Each row comes from the steps of one path. Every step used is in the known rows, and no mark comes twice. Write the path behind each row, first mark first.
In the rows, 128 means zero.
Known rows:
zado, nakiz, muga, fole, mati, futudok: [180 184  59 145 115 131 128 173 169 131 136 128 133 106 109  38 124 115
 131 171]
mati, futudok: [144 151 138 143  64 143 137 128 165 134 127 122 139  87 119  87 128  97
 141  80]
mati, futudok, zado, nakiz, muga: [195 136 117 150 124 125 117 231 177 143 152 145 130 111 112  65 133 142
 141 174]
muga, fole: [143 119  91 151  70 135 142  91 173 138 131 125 114 112 113 120 124  91
 161 140]
nakiz, zado: [115  98 134 146  85 107 127 153 169 133 130 151 111 117 111 126 140 130
 126 120]
zovu, mati, futudok, muga, nakiz: [171 160 122 136 123 147 132 132 167 143 105 118 114 110 124 175 104 127
 127  47]
fole, muga, nakiz, zado, futudok: [126 145 119 157  94 147 125  98 165 165 129 140 138 117 132 121 131 175
 132  17]
muga, nakiz, zado: [133 117 100 152 101 131 136 136 173 150 127 148 111 124 122 135 129 164
 127  90]
futudok, zado, nakiz, muga: [169  71 102 150 129 106 111 212 172 151 164 160 110 130 108  88 128 140
 150 199]
futudok, zado, nakiz, muga, fole, mati, zovu: [167 109  63 157 131 139 104 175 153 120 150 156  93 140  99  36 124 152
 151 250]
mati, futudok, muga, nakiz: [156 177 106 141 108 153 130 115 166 139 118 119 128 105 129 140 111 115
 130  54]
futudok, zado, nakiz, muga, fole, mati: [168  91  66 149 131 112 113 141 170 109 150 162  97 137 109  59 120 130
 156 218]
zado, nakiz: [141  80  85 149  83 115 128 163 164 174 156 145 137 109 110 111 128 122
 166 130]
fole, mati, futudok: [120 138 134 135  64 138 128  75 149  97 120 136 133  87 121  49 119  90
 133  69]
fole, muga, nakiz, zado: [130 138 111 156  95 137 135  89 175 138 123 147 101 125 125 107 118 149
 109  35]
zovu, mati, futudok: [161 136 154 139  78 137 137 148 166 139 115 122 125  91 114 123 120 108
 138  78]
zado, nakiz, muga, fole, mati: [155 116  43 145 118 114 121 150 165 141 148 143 112 124 106  64 121 112
 138 197]
nakiz, zado, futudok, muga, fole, mati: [104 126 113 135 114 109 103  92 154 103 115 146 123 129 118 153 138 132
 144 124]
zovu, mati, futudok, zado: [174 110 177 141  92 136 129 137 170 107 116 140 109 104 116 119 119 125
 153 101]

Which path is each row?
[154  56 107 153  95 114 120 156 170 142 157 163 122 123 113 109 126 141
 181 154] -> futudok, zado, nakiz
[108 115  98 134  98 127 107  48 146 116 122 132 132 116 122 137 122  94
 168 110] -> zado, futudok, muga, fole, mati
[110  96 132 135  96 120 105 116 149 159 137 129 144 108 122 164 132 103
 165  93] -> zado, futudok, muga
[129 137 115 145 114 116 112 146 170 141 123 131 129 126 116 191 146 139
 152 138] -> nakiz, zado, futudok, muga, fole
[159 192  95 140 100 140 129 115 165 102 119 120 116 103 115  34 121  84
 114 146] -> nakiz, muga, fole, mati, futudok
[128 170 115 135 126 131 118 106 160  88 104 148 112 117 128 113 119 145
 102  58] -> fole, mati, futudok, muga, nakiz, zado
[157  98  80 147 117 106 119 222 167 186 162 141 124 117 105  91 130 120
 135 178] -> zado, nakiz, muga
[131 122 107 154 100 141 126 147 164 177 132 140 146 116 130 146 142 191
 150  68] -> muga, nakiz, zado, futudok
[132 131  99 154  78 154 139  44 167 149 131 133 111 112 130  93 103 111
 132  21] -> fole, muga, nakiz
[233 157 104 152 141 129 129 236 191 142 133 132 108 123 104 111 124 151
 150 201] -> zovu, mati, futudok, zado, nakiz, muga, fole
[104 140 106 144 114 138  93 127 140 113 115 139 120 131 108 128 141 155
 142 155] -> nakiz, zado, futudok, muga, fole, mati, zovu
[172 163 117 143 112 141 121 105 169  68 122 140 102 116 118  32 120 102
 130 168] -> nakiz, muga, fole, mati, futudok, zado
[128 118  99 143 111 143 115 102 154 176 134 127 143 115 134 171 121 137
 161  57] -> zado, futudok, muga, nakiz
[167 168 135 138 140 129 128 178 175 131  98 133 104 121 119 190 120 163
 104  67] -> zovu, mati, futudok, muga, nakiz, zado
[118 105  86 143  69 130 132  39 157 102 123 138 107 112 116  83 116  83
 154 123] -> muga, fole, mati
[106 105 146 137 110 103 101 160 158 145 130 143 135 120 118 182 147 140
 140 108] -> nakiz, zado, futudok, muga
[160 193 110 141  95 142 132 115 175 116 114 111 123 105 116 142 122  80
 142 115] -> mati, futudok, muga, fole
[219 171  86 157 128 138 128 214 189 136 144 133 125 118 110  75 133 141
 153 205] -> mati, futudok, zado, nakiz, muga, fole
[153 139 156 128 107 124 122 147 163 125 108 122 113 102 112 165 114  92
 129  84] -> zovu, mati, futudok, muga
[172 125 112 141 126 119 108 177 161 105 146 160 122 113 114  26 124 134
 134 162] -> fole, mati, futudok, zado, nakiz, muga
